Every row comes from one small tree of marks. The marks that hang from a mark follow it in brackets, in the order of their numbers. Every link used is in the known rows. Which tree was each row made from?
Known rows
q_510[q_988[q_154 q_181]]: [ 0.767 -2.154 -0.473  0.375  0.927  0.239  0.609  0.710  0.075  0.756
 -0.408 -0.114  1.593 -0.273  0.026  1.765  0.816  1.146  0.312]
q_245[q_82]: [ 0.592 -0.401  1.497 -0.736  0.077  0.292  0.795 -0.456 -1.890 -0.900
  0.385 -1.441 -1.070 -1.131  0.741 -1.152 -0.948  0.095  0.560]
q_510[q_988[q_154 q_181 q_245[q_516]]]: [-0.494 -3.053 -1.926  1.148 -0.932  1.004  1.143  0.112  0.460  2.068
  0.267 -0.286  0.816 -0.537  0.178  1.604  0.405  1.421  0.081]
q_82[q_510 q_516[q_988]]: [ 0.184  0.801  3.077 -1.050  0.407 -0.548 -1.080 -0.453  0.630 -2.209
 -3.462  0.654 -2.226  1.418 -0.468 -0.291 -0.905  0.218 -1.617]
q_510[q_988[q_154 q_181[q_82] q_245]]: [-0.209 -0.619 -2.625  0.826  1.488  0.384  0.884  0.806 -0.379  1.693
  1.312 -0.900  2.245 -0.700 -0.277  1.165  0.937  1.024  0.999]
q_181[q_82[q_516] q_510[q_988]]: [-0.508  5.492  1.359 -1.761  5.931 -1.100 -1.244  0.014 -1.927 -0.484
 -0.488 -1.639 -2.427  0.308  0.759 -1.101  0.925 -0.041  2.118]
q_988[q_154 q_181 q_245]: [-0.310 -4.055 -3.034  1.851 -1.196  0.827  1.230  0.625  0.664  1.542
  1.209 -1.137  3.079 -0.986 -0.641  0.279 -0.410  0.982  1.333]
q_516[q_988[q_154 q_181 q_245[q_82[q_510]]]]: [ 0.011 -0.812 -0.984  1.126 -2.015  1.568  1.647 -1.090 -0.430  0.544
  1.453  1.040  0.517 -0.246 -2.026 -0.098 -0.646  0.670 -1.497]
q_154[q_82[q_510[q_988] q_516]]: [-0.533  1.933  2.366 -1.451  0.115 -0.840 -2.225  0.850  1.312 -1.722
 -1.424 -0.114 -1.937  0.872  0.791  0.833 -0.442 -0.908 -0.340]
q_510[q_988[q_181]]: [ 0.827 -2.356 -0.031 -0.286  1.966  0.803  0.114  1.276 -0.592  0.141
 -1.326 -0.751  0.869 -0.219  0.386  2.109  0.776  0.845  0.205]
q_516[q_988[q_510]]: [ 1.441 -0.088  0.855 -1.450  2.318 -1.442  0.325  0.789 -2.554  0.002
  0.079  0.928 -0.453  1.651 -0.472 -1.619  0.476  0.026 -0.903]
q_510[q_988[q_154[q_82] q_181 q_245]]: [-0.322 -1.762 -2.271  0.493 -0.409  0.396  0.237  1.347  0.513  1.463
  1.719 -0.440  2.020 -0.292 -0.609  1.800  0.795  0.439  0.369]
q_988[q_154[q_82] q_181 q_510]: [ 0.191 -0.175 -1.522 -0.179 -1.051 -0.038 -0.504  1.061  0.241  1.258
  2.586  1.336  2.225  0.026  1.697 -0.745 -0.533 -1.567  1.059]
q_510[q_988[q_154 q_245]]: [ 0.429 -1.733 -1.323  0.501  1.453 -1.336  0.920  0.998 -0.222  1.201
  0.288 -1.011  1.268 -0.182 -0.203  0.440  1.065  1.708  0.329]
q_169[q_82[q_516]]: [ 0.947 -0.437  1.681 -0.144 -1.111 -1.622 -1.056 -0.197  0.345 -1.840
 -1.326 -0.587 -0.964 -0.196  0.455 -1.228  0.828 -1.896  0.428]
q_169[q_82[q_510[q_988[q_154 q_181 q_245]] q_516]]: [ 0.295  0.754  0.153  1.569 -2.108 -0.126 -1.155 -0.630  2.637 -0.931
 -1.509  1.008 -0.271 -0.863  1.356  0.203  0.795 -1.589 -1.048]
q_516[q_988[q_181[q_82[q_510]] q_245]]: [-0.100  0.156 -1.227  0.519  1.266  1.046  0.764  0.177 -1.340  0.247
  0.521 -0.406  0.430  0.501 -2.363  0.138 -0.019  0.611 -0.376]
q_510[q_988[q_154 q_181[q_82] q_245[q_516]]]: [-0.862 -0.810 -2.256  0.983  0.136  0.857  1.199 -0.170 -0.269  2.172
  1.255 -0.652  0.872 -0.655  0.077  1.163  0.502  1.138  0.830]
q_169[q_82[q_510[q_988[q_181 q_245]] q_516]]: [ 0.373  0.649  0.412  1.140 -1.459  0.294 -1.495 -0.173  2.176 -1.330
 -2.093  0.616 -0.668 -0.811  1.602  0.426  0.802 -1.785 -1.090]

Write each row's tree
[-1.354  0.202 -2.395  1.495 -0.751  1.066  0.065 -0.343  1.502  0.669
  0.513 -0.683  1.983 -0.942  0.197 -0.136 -1.029  0.142  1.283]
q_988[q_154 q_181[q_82[q_510 q_516]] q_245]
[-0.265  0.014 -0.982  1.600 -1.510 -0.121  1.201 -0.964  0.449  0.483
  1.386 -0.709  0.322 -1.625  0.673 -1.670 -1.351  0.907  0.295]
q_988[q_154 q_245[q_82[q_510]]]
[-0.382  3.776  1.745 -1.031  3.128 -0.879 -1.246 -0.006 -0.140 -1.330
 -2.032 -0.954 -1.384  0.180  1.358 -0.150 -0.184  0.022  0.612]
q_181[q_82[q_510[q_988] q_516]]
[ 0.255 -3.033 -1.883  0.427  1.484  1.220  0.400  1.679 -0.319  0.919
 -0.643 -1.146  1.520 -0.542  0.221  1.943  0.826  0.900  0.136]
q_510[q_988[q_181 q_245]]
[-0.365  0.042 -0.954 -0.989 -1.846  0.164 -1.173  0.826  0.909  0.692
  1.720  1.797  1.730  0.406  2.028 -0.571 -0.727 -2.110  0.645]
q_988[q_154[q_82[q_516]] q_181 q_510]
[ 0.156  0.576  1.231 -1.692 -2.010  1.235  0.376 -1.215 -1.153 -0.621
  0.503  1.751 -0.794  0.059  0.643 -1.056 -0.908 -1.280 -1.326]
q_245[q_82[q_516[q_988[q_154 q_181 q_510]]]]
[-0.012  1.995  2.874 -0.827 -1.844  0.391  0.103 -1.967 -0.064 -1.778
 -0.893  1.151 -2.415 -0.029  0.185 -1.063 -1.462 -0.234 -1.763]
q_245[q_82[q_510 q_516[q_988[q_154]]]]
[ 0.110  0.976  2.739 -0.501 -0.332 -1.023 -0.648 -0.981  1.127 -1.693
 -2.623  1.143 -1.661  1.366 -0.738 -0.573 -0.904  0.476 -1.544]
q_82[q_510 q_516[q_988[q_154]]]
[ 0.064  5.278  0.683 -0.823  6.929 -1.369 -0.335  0.377 -2.761  0.172
  0.787 -2.185 -1.919 -0.133  0.347 -1.278  1.177  0.677  2.588]
q_181[q_82 q_510[q_988]]
[-1.233 -1.151 -2.858  0.815 -0.705  0.890  0.558  0.027  0.475  1.087
  1.424 -1.143  2.520 -0.733 -0.520 -0.152 -0.486  0.056  1.857]
q_988[q_154 q_181[q_82[q_516]] q_245]
[-0.497  0.170  2.160  0.050 -1.982 -1.068  0.669 -1.534 -0.397  0.226
  0.514  0.570 -3.000  1.360 -1.784 -0.666 -0.819  0.931 -0.607]
q_245[q_516[q_988[q_154[q_82[q_510]]]]]
[-0.862 -0.351  0.348  0.396 -2.551  0.615 -1.011 -0.067  2.305 -0.552
  0.109  0.474  0.726 -0.041  0.008  0.784 -1.315 -0.823  0.662]
q_988[q_154[q_82[q_510 q_516]] q_181]
[ 0.235 -2.956 -1.674  0.854 -0.711  0.469  1.609  0.096 -0.801  1.011
  1.254  0.216  1.603  0.688 -3.162  0.223  0.270  1.168 -0.541]
q_516[q_988[q_154 q_181 q_245]]
[-0.676  1.101  1.608 -1.993  0.158 -0.018 -1.468  0.525 -0.610 -1.199
  0.518 -0.125 -1.840  1.675 -1.903  0.109 -0.119 -1.277  0.281]
q_154[q_82[q_516[q_988[q_181[q_510]]]]]
[-0.648 -1.974 -1.603  0.915 -2.102  1.965  1.524 -0.807  0.008  1.897
  1.168  0.137  0.263 -1.255  0.668  1.291 -0.071  0.910 -0.464]
q_510[q_988[q_154 q_181 q_245[q_82 q_516]]]
[-0.025  0.255 -0.322 -0.418  1.331  0.240  0.080  0.241 -0.145  0.415
 -0.151 -0.209  1.209 -0.067  0.207  1.452  0.743  0.391  0.714]
q_510[q_988[q_154 q_181[q_82[q_516]]]]
[ 0.521  0.929  1.583 -0.229 -0.235 -1.877  0.335 -0.203 -0.599 -0.515
  1.158  0.613 -0.924  1.619 -2.856 -0.638 -0.073  0.639 -0.689]
q_516[q_988[q_154[q_82[q_510]]]]
[ 0.646 -0.201  1.762 -2.479  0.979 -1.047 -0.740  0.443 -1.245 -1.033
 -1.627  1.005 -1.101  1.926  0.129 -1.192  0.033 -0.676 -1.102]
q_82[q_516[q_988[q_510]]]
[ 0.780 -0.119 -0.493  0.233 -2.444 -0.636 -0.437 -0.445  0.416 -0.331
  0.427  1.749  0.294  0.341 -0.103 -1.391  1.159 -2.426 -1.104]
q_169[q_82[q_516[q_988[q_154 q_181 q_245 q_510]]]]
[ 0.520  1.821  2.044 -0.210  0.585  0.617  0.147 -0.737 -0.586 -1.114
 -0.903 -0.243 -1.874 -1.244  1.908 -0.157 -0.885  0.374 -0.824]
q_245[q_82[q_510[q_988]]]
[ 0.545  1.523  0.759  1.248 -1.432 -1.332 -1.125 -0.607  2.249 -1.138
 -1.553  0.675 -0.948 -0.629  1.345 -0.555  0.938 -1.346 -0.944]
q_169[q_82[q_510[q_988[q_154 q_245]] q_516]]
